Each row was made from one path, in order. Every step used is in the known rows, and no mark comes twice. Write each row's path.
Known rows:
a j b c: 2.25; -0.94; 3.27; 1.33; -0.96; 1.72; -0.48; -0.81; 1.57; 1.13; 3.96; 2.19; -1.92; -0.38; 1.27; 0.01; -0.77; -0.26; -2.20; -0.60; 0.69; -0.94; 0.52
j b c: 1.91; -1.71; 0.86; -0.37; -1.87; 2.63; -3.01; -0.62; 0.76; 1.65; 0.87; 3.37; -1.86; 0.64; -1.41; -1.42; -0.35; -0.75; -1.44; 0.38; -0.34; 0.00; -1.44
a u w: 0.27; -0.33; 3.51; -2.35; -0.53; -4.10; -3.26; -4.87; 2.96; -0.41; 1.04; 0.49; 0.93; -1.03; -2.70; -0.91; 0.26; 0.08; -0.24; 1.03; -1.75; 1.45; -2.04
b c a u n: -0.56; -0.83; 1.03; -0.23; 1.42; -0.90; 0.02; 0.11; 2.33; -1.58; -0.83; -1.79; -0.51; 2.00; 1.80; -0.74; -1.62; 0.79; 0.37; -2.15; 1.86; 0.74; -0.12
b c a u n r: -0.46; 1.43; -1.41; 0.67; 0.39; 0.49; 3.98; 1.50; 1.56; -0.42; -0.85; -1.23; -0.63; 3.36; 1.01; -0.47; -0.73; 0.63; 1.44; 0.99; 0.86; 0.08; 0.02
w u n b c a j: -0.45; -0.58; 0.93; 1.08; 3.09; -1.85; -1.39; 0.21; -1.45; -1.19; 0.76; -0.70; -2.92; -4.51; 4.95; 0.40; -1.61; 1.40; 0.78; -4.29; 3.46; -0.02; 1.58
n r: -1.83; 1.45; -1.31; 0.44; -0.80; -0.44; -2.30; -1.95; 0.47; 2.07; 1.43; 2.38; 1.86; 0.58; -3.38; 0.88; 1.63; 0.81; 0.26; 2.97; -2.46; -0.05; -0.08
r n b c a u: -0.18; 4.06; -1.44; -3.10; -1.61; 5.04; 1.50; 3.42; 2.50; 0.34; -7.50; -2.09; -2.19; 1.85; -0.72; -2.23; 0.45; -2.07; 3.88; -0.13; -1.95; -0.89; -1.02
w u n r: -1.69; -0.96; 0.48; 0.53; 1.84; -4.59; -2.86; -2.81; -2.66; 1.03; 3.45; 3.57; 0.97; -1.34; 0.34; -0.64; 0.58; 2.21; -1.60; 2.13; 0.52; 0.54; 0.42
r j b c a u: 2.44; -0.04; 0.19; -2.52; -4.08; 4.01; 2.93; 2.09; 0.07; -0.20; -2.60; 1.19; -1.20; 2.15; -0.57; -0.21; -1.58; -3.19; 0.18; -2.71; -0.73; 1.32; -1.16
r c a u w: 0.28; 0.08; 1.44; -3.29; -1.62; -3.54; -0.41; 0.42; 1.53; 0.04; -4.78; -1.82; 0.91; 0.38; -0.74; -0.46; 1.12; -1.42; 0.66; -2.15; -1.00; 1.61; -2.00
n u: -0.86; -0.87; -1.58; 1.86; 0.07; -3.39; -6.55; -3.76; 2.46; 0.72; 2.27; 0.38; 3.17; -2.66; -3.21; 2.90; 0.47; 2.12; -1.53; 2.25; -1.54; 0.50; -1.36
a j b: 0.59; -0.89; 4.22; 2.36; 0.79; 0.61; -1.83; -2.90; -0.31; 0.00; 4.55; 1.96; 0.59; -2.42; -0.49; 0.74; -0.29; 0.80; -2.88; 0.63; -0.47; 0.09; 1.30
u n r: -2.03; -1.06; -0.95; 2.11; 2.49; -2.65; -1.24; -2.50; -0.93; 0.86; 4.69; 1.01; 1.68; -0.32; -1.05; 0.48; 1.22; 2.15; -1.18; 4.52; -0.15; -1.31; 0.95
a u: -1.30; 1.00; 2.57; -1.79; -0.21; -0.08; -3.85; -3.16; 2.93; -1.02; 1.12; 0.31; 1.82; 0.79; -2.17; -1.10; -0.16; 1.25; 0.02; -0.37; -0.73; 1.20; -0.03
w u n r j: -0.73; -1.95; -0.34; -1.18; 0.34; -4.94; -0.80; -1.84; -4.26; 1.11; 4.74; 3.95; 1.57; -2.36; 0.86; 1.03; 0.85; 0.90; -2.62; 0.94; -0.43; -0.29; 0.97
b c a u: -0.94; 1.60; 0.11; -1.77; -1.85; 1.55; -0.61; 0.85; 4.21; -0.62; -3.56; -0.51; -0.46; 2.96; -0.92; -0.28; -1.10; -0.14; 1.77; -3.18; -0.06; 2.14; -0.66
c a j: -3.01; 1.00; 1.77; 2.89; 1.44; -1.89; -1.68; -0.79; 1.35; -0.59; 1.12; -0.42; 2.11; -1.70; -0.08; 3.74; -0.41; 1.42; -0.30; -2.64; -0.06; 1.35; 2.46
n b: -1.33; 0.76; -0.88; -0.09; 1.20; 0.84; -6.11; -3.00; -0.50; 0.16; 0.61; 0.29; 0.37; -3.20; -2.45; -0.64; 1.20; 1.16; 1.59; 1.49; -1.33; -0.54; -0.30
j b c a u: 1.66; 1.53; 0.86; -0.78; -2.28; 4.50; 1.44; 0.98; 1.76; -0.42; -3.30; 0.30; -1.47; 3.03; -0.73; -2.36; -1.80; -2.12; 0.47; -1.59; 0.03; 2.04; -1.74
j b: 0.49; -0.90; 1.34; 0.47; -0.26; 1.14; -4.35; -2.88; -0.85; 0.60; 1.63; 2.63; 0.57; -1.13; -2.80; -1.24; 0.35; 0.16; -2.17; 1.42; -1.21; 1.20; -0.55

Which path is each row?
-0.41; -0.62; 0.09; 2.95; 3.63; -0.22; 0.13; 0.67; 0.18; -1.19; 1.39; -2.75; -2.35; -3.46; 3.57; 0.94; -1.19; 1.58; 1.33; -1.67; 2.45; -2.08; 1.83 => u n b c a j
-0.62; -1.17; -1.43; -0.22; 2.32; -1.81; -3.47; 0.63; -2.39; -0.28; -1.44; 0.39; -2.71; -3.69; 2.83; -1.53; -1.12; 1.08; 1.27; -2.69; 2.30; 0.74; -0.52 => w u n b c a
-0.75; 0.48; 2.36; 3.23; 1.08; 1.15; 0.08; -0.30; -0.96; -0.20; 0.55; 0.85; 0.77; -2.30; -0.15; 1.74; -1.07; -0.29; -1.09; -1.43; 0.29; 1.87; 1.44 => c a j b
-0.87; -1.49; -2.66; 1.31; 2.62; 0.80; -1.47; 0.79; -0.74; -0.68; -1.29; -1.76; -1.95; -2.07; 1.36; -0.53; -0.32; 0.92; 1.93; -0.74; 1.74; -1.00; -0.36 => u n b c a
-0.89; 0.27; -1.73; -0.55; -2.62; -0.81; -0.18; -0.57; -0.99; 2.01; 2.40; 2.98; 2.15; 0.00; -3.06; 2.53; 1.85; -0.24; 0.00; 2.64; -3.61; -1.03; 0.57 => n r j
-0.34; 2.76; -0.84; -0.11; -0.25; 2.62; 1.58; 3.63; 1.57; 1.32; -3.76; -1.46; -2.31; -1.12; 1.11; 1.08; 0.64; -1.02; 2.50; -0.76; -1.03; -2.48; 1.37 => r n b c a j
3.87; -1.28; 0.13; -1.16; -2.50; 2.75; 5.64; 0.43; -1.92; -0.44; 3.20; 1.07; -1.60; 2.57; 0.68; -2.37; -0.35; -1.33; -1.90; 3.18; 0.03; -2.32; -0.74 => a u n r j b c
-1.19; 0.06; 0.91; 1.94; -0.20; -0.75; -0.57; 1.49; 3.11; 0.54; 0.53; 0.28; -0.44; 0.00; 1.40; 3.54; -0.78; 0.60; 0.52; -3.92; 0.59; 0.85; 1.74 => b c a j
0.67; -2.03; -1.13; 0.12; 2.16; 0.32; -4.01; -1.43; -0.27; -0.25; 2.70; -1.00; -2.32; -2.55; 1.32; -1.40; 0.07; 1.58; 0.56; 1.39; 1.66; -2.84; -0.34 => u n b c
-1.51; 0.17; -0.71; 3.74; 2.60; -2.50; 3.94; 2.47; -1.50; 0.26; 1.37; -2.17; 1.20; -0.16; 3.22; 2.68; 1.51; 1.00; -0.91; 0.08; 1.18; -1.67; 3.28 => u n r c a j
2.05; -1.69; -2.92; 1.20; -1.34; 1.93; 5.78; 3.25; -3.82; 1.18; 0.87; 1.97; -1.21; 0.44; 0.73; 0.99; -0.04; -2.03; -0.60; 1.59; -0.06; -1.21; -0.35 => u n r j b c a
-0.16; -0.25; -1.54; 0.11; -0.07; -2.55; -4.45; -1.46; 2.32; 1.86; -0.41; 0.72; 2.95; -1.12; -3.45; 2.04; 1.69; 0.57; -1.96; 4.17; -2.87; -0.95; -1.18 => r n u
0.78; -2.45; -0.63; 0.90; -0.14; -7.04; -5.96; -4.70; 2.00; 1.38; 1.95; 0.36; 2.40; -4.75; -3.73; 2.56; 1.17; 1.12; -2.00; 4.03; -2.05; 0.58; -3.91 => n u w
0.94; 1.06; -0.76; 0.76; -0.25; 2.50; 6.74; 0.75; -4.05; -1.64; 0.12; -0.18; 1.06; 0.78; -0.41; -0.47; -0.50; -1.26; -0.62; 2.16; -0.71; 0.40; 0.56 => c a u n r j b
1.96; -1.43; -1.44; -1.24; -3.69; 2.39; 1.33; 2.65; -1.35; 1.30; -1.93; 2.80; -1.24; 0.22; -0.44; 1.36; -0.37; -2.60; -0.48; -2.18; -1.08; 0.79; -1.03 => r j b c a
1.11; -0.35; 0.93; -1.29; 1.93; 1.49; -1.85; -1.89; 1.46; -1.93; 1.42; -2.43; -2.39; -0.30; 1.50; -3.47; -0.71; 1.48; 1.14; 0.65; 1.51; -1.93; -0.64 => a u n b c
-0.50; 0.83; -0.31; -0.72; 2.71; 1.34; 0.18; 1.39; -1.67; -2.65; -2.93; -5.03; -0.13; -0.87; 2.00; -2.60; 0.48; 0.50; 1.48; -1.06; 1.50; -0.61; 0.74 => r c a u n b
-1.15; 3.50; -1.28; -1.48; -2.05; 1.74; 3.11; 2.76; 0.91; 0.66; -5.06; -1.86; 1.36; 4.30; -0.94; -0.45; 1.45; -1.28; 2.18; -0.15; -1.44; 1.12; -0.19 => n r c a u
-0.11; 2.81; -1.25; -1.81; -1.03; 4.67; -0.69; 0.87; 2.37; -0.58; -4.75; -2.23; -2.09; 0.45; -0.90; -1.81; -0.86; -0.45; 4.10; -1.63; -0.12; 0.79; -1.19 => n b c a u
-2.10; 2.02; -0.64; 1.74; 2.01; -0.73; 3.16; -0.64; -0.15; -1.50; -0.47; -1.72; 2.06; 1.87; -0.55; -0.22; -0.35; 0.94; 0.97; 1.71; -0.21; 0.75; 0.76 => c a u n r
2.37; -1.93; 0.42; -1.04; -0.74; 1.89; 4.12; 1.49; -1.53; -1.76; 0.26; -0.17; -1.41; 0.99; 1.88; -0.97; -1.82; -1.50; -1.36; -1.78; 1.38; 0.29; -0.23 => r j b c a u n
-2.23; -0.49; -0.93; -0.83; -0.45; -0.85; -3.06; 1.83; -0.10; 0.92; -3.48; -0.31; 1.50; 0.79; -0.35; 1.64; 1.52; -0.44; 0.21; -2.76; -0.38; 1.49; 0.71 => r c a
-1.89; -0.60; -1.77; 0.11; 1.14; -3.90; -0.01; 2.23; -3.93; 0.97; -1.85; 1.02; 0.93; 0.01; 2.57; -0.42; 1.32; 0.38; -0.61; -0.88; 1.53; 0.92; 0.92 => w u n r c a
2.62; 2.59; -1.72; -1.54; -5.30; 5.23; 6.85; 3.27; -0.72; 0.82; -3.30; 1.65; -1.40; 3.71; -1.19; -0.48; -0.55; -3.94; 0.95; 0.21; -1.99; 0.50; -1.44 => n r j b c a u
-0.75; -1.29; 2.90; -0.21; 3.31; -2.43; -3.04; -4.17; 1.05; -2.12; 3.75; -0.98; 1.86; -0.15; 0.29; -1.25; -0.67; 2.94; -1.44; 0.58; 1.09; 0.19; 0.86 => a u n
0.19; 0.17; 0.58; -1.15; 0.66; -0.49; 1.59; -0.35; -0.48; 0.02; 1.89; -1.74; 1.25; 3.10; 0.52; -2.35; 1.57; 0.79; -0.88; 2.98; 0.31; -1.93; 0.85 => a u n r c
-1.36; -0.85; 1.37; -0.60; 1.96; -1.30; -0.18; 0.84; -0.04; -1.76; -1.78; -3.21; 1.35; 1.36; 1.87; -0.93; 0.08; 0.55; -0.30; -2.29; 2.09; 0.67; 1.23 => r c a u n
0.48; 0.76; -2.20; -0.81; -1.71; 0.33; 5.76; 2.42; -0.22; -0.47; 0.00; -0.65; -0.33; 2.92; 1.38; 1.06; -0.48; -0.79; 1.07; -0.13; -0.33; -0.99; 0.37 => b c a u n r j
4.24; -0.54; 0.99; -3.35; -4.97; 0.52; 3.54; 1.09; -0.25; 0.21; -2.72; 1.16; -1.66; -0.01; -0.76; -0.61; -0.88; -4.36; -0.09; -1.45; -1.44; 1.41; -3.37 => r j b c a u w
0.59; -0.51; 0.11; 4.24; 2.21; 1.00; 5.62; 2.76; -3.86; 0.16; 1.27; -1.64; 0.09; -0.30; 2.81; 0.43; 0.95; -0.39; -1.92; 1.80; 1.96; -1.34; 2.54 => u n r c a j b
